Known rows, with every step that occurs
mosu/kovaf: [  2   0   5 -11   3  -6   4  -4  -6  16   1   7   2   0  -9 -12   4   1
  -2]
sura/lerabo: [  5  -5   5   7  -3 -10   5   1  -9   2  -5   7   6   5  -9   0  -4 -11
   7]
sura/lerabo/zozagis: [  8  -1   3  15  -2 -19   3  -1 -13 -16 -10  12   9   7 -16   3  -1  -8
  20]
kovaf/lerabo: [ -2  -7   9   0  -3  -2   2  12   2   0  -2   3   6   0  -6  -9  -7 -12
   3]
mosu/kovaf/lerabo/zozagis/loro: [  5 -13  10 -10  13  -7  18   1 -14   2  -4  11  11   0 -18 -11   1 -13
  16]
sura/lerabo/kovaf/loro: [  4  -5   6 -10  13  -7  20  -5  -9  17 -14  -1  10   8 -19  -7 -13  -7
   8]
mosu/sura: [ 12   0   5  -6 -11  -6   2   1   6  13   3   8  -2  -9   8  -2   8  -5
   6]
kovaf/loro: [ 1 -6  5 -8  3 10  5  2 -3  9 -5 -3  0 -6 -1 -4 -5 -3  9]
mosu/sura/loro/zozagis: [ 27   1   6  -7  -6  -5  16  -3   7  11 -13  14   5 -23  14  -8   7  -4
  15]
lerabo/kovaf/mosu: [ -2   6   5 -10   9  -9  18  -6   4  15   8   2   3   2 -11  -8  -1   2
 -16]
loro/zozagis/zifof: [  3  -4 -15  12  -7  -8  -7  -4   0 -21 -10   0  11   4   8  -3 -13   8
   8]
sura/mosu/kovaf/loro: [ 10  -4  21 -12   9  -1  15  -9  -6  35   1  15  -4 -11  -1 -22   2  -5
   6]
mosu/kovaf/loro: [  3  -6  10 -20   6   4   9  -3  -8  24  -4   5   2  -6 -10 -16   0  -3
   7]
mosu/sura/loro: [ 24   1  10 -14 -11   0   9  -1   2  23  -8  10  -3 -21  10   0  12  -6
  12]
kovaf/mosu/sura/loro/zozagis/zifof: [ 27  -3   2  -4 -22 -10  11  -2   4  11  -6  17   7 -24  15  -7   2  -2
  12]
lerabo/sura/mosu/kovaf: [ 11   0  18  -6  15 -10  18 -13   4  32   8  21 -10 -13   9 -15  11   2
   5]
sura/lerabo/kovaf/mosu: [  3   1   9  -4   6 -18  23  -5  -4  17   4  10   9   7 -21  -7  -5  -8
  -9]
lerabo/kovaf/loro/zozagis: [  2   0  -3  -9  20  -2  21  -8   4   3 -14  -3  12   2  -5 -15 -14   5
   4]
lerabo/zozagis: [  3   4  -2   9   1  -9  -2  -3  -4 -18  -6   5   3   3  -7   3   3   1
  13]

Rows
[ 22   6  14 -24  -2  -8  27  -7   7  38   1  12   0 -19  -2  -8  11  -4
  -4] | lerabo/kovaf/mosu/sura/loro
[ 23 -11  15   0  -2 -18  27  -4 -12  10   8  23   6 -11  -6   2  12 -21
  19] | kovaf/mosu/sura/lerabo/zozagis/loro
[ 17  -5  -8   3   1  -2   8  -8   4  -5 -19   4   4 -15  20   1  -3  10
  22] | lerabo/sura/loro/zozagis/zifof
[ 27   1  13  -8  -9  -8  24  -1   9  20  -1  22   3 -30  12 -12   9  -8
   8] | kovaf/mosu/sura/loro/zozagis
[  2  -7  15 -13   8  -8  13   5   5  22   0  13   3  -7  -7 -18   2  -8
   9] | mosu/kovaf/lerabo/sura
[ 15  -6  19  -6  23  -7  29 -14   6  29  -3  22  -2 -20  13 -27   2   0
  17] | lerabo/sura/mosu/kovaf/loro/zozagis
[ 16   1   6  -8   0 -22  17  -6  -1  23  -6   9   9   5 -10  -5   0  -9
   5] | mosu/sura/lerabo/kovaf
[ 27  -3  -5  -2 -19  -8   3  -4   2   2 -18   9   8 -16  18  -3  -1   2
  20] | mosu/sura/loro/zozagis/zifof
[  8  -5   2  -2  18 -12  26  -7  -5   5 -19   4  18   6 -14 -14 -17  -6
  12] | sura/lerabo/kovaf/loro/zozagis
[  6  -9  -5  -8  -2  -4   1  -6  -8   3 -14   5  13  -3  -2 -19 -14   6
  16] | mosu/kovaf/loro/zozagis/zifof
[ 17  -4  11 -16   3 -12  22  -4  -3  31 -11   7   8  -1 -10  -9  -5 -12
  14] | mosu/sura/lerabo/kovaf/loro
[ 12   1  13  -8 -13  -8  10   3   8  22  14  15  -3 -17   5  -7  11  -8
  -2] | kovaf/mosu/sura
[ 21  -4   5  11 -27 -29   0   0  -9  -2  -1  23   9  -3  -6   1   2 -11
  23] | kovaf/mosu/sura/lerabo/zozagis/zifof
[ -1   0   2 -17  16   4  15  -6   0  15  -9  -8   4   4 -10  -7  -9   3
   1] | lerabo/kovaf/loro
[ 20  -8  -4  -4  -5 -20  15  -8  -4  10 -21   6  20   3  -2 -12 -18  -4
  22] | mosu/sura/lerabo/kovaf/loro/zozagis/zifof
[  7  -7  23   7   8  -7  16   3  12  17   5  16  -6 -12  12 -13   1 -12
   9] | kovaf/lerabo/sura/mosu
[ 11   6   9 -16  -1 -14  20  -6  11  29  11  11   1  -7  -4 -10   7  -3
 -10] | lerabo/kovaf/mosu/sura
[ 18  -4  10   0 -13 -16   6   2  -3  16  -2  15   4  -4  -1  -2   4 -15
  13] | mosu/sura/lerabo
[ 17  -7  16 -13  13  -8  27   1   6  20 -15  20   9 -21   0 -24   1  -8
  19] | mosu/kovaf/lerabo/sura/loro/zozagis
[  8  -5  -8  20 -15 -21 -10  -3 -17 -25 -15   7  13  13 -12   8  -9  -3
  24] | sura/lerabo/zozagis/zifof
[ 21  -1  16   7 -15 -27  13   1  -4   7   3  27   6  -9 -10  -4  10 -17
  18] | kovaf/mosu/sura/lerabo/zozagis
[ 0 -8 11 -1  6 -3  9  9 10  6 -1  6  0 -7  3 -7 -2 -9 11] | kovaf/lerabo/sura
[ 12  -4  17  -5  14  -6  21 -11  -1  22  -4  20   4 -13   3 -29  -4  -3
  10] | sura/mosu/kovaf/loro/zozagis
[  7  -5  24  -4   3 -13  12   1  -1  27   4  21   3  -5  -7 -26  -1 -14
   0] | sura/mosu/kovaf/lerabo
[  4  -5   1  -1   8   4  11   0   2  -3 -11   2   7  -8   4 -11 -10  -1
  13] | kovaf/loro/zozagis
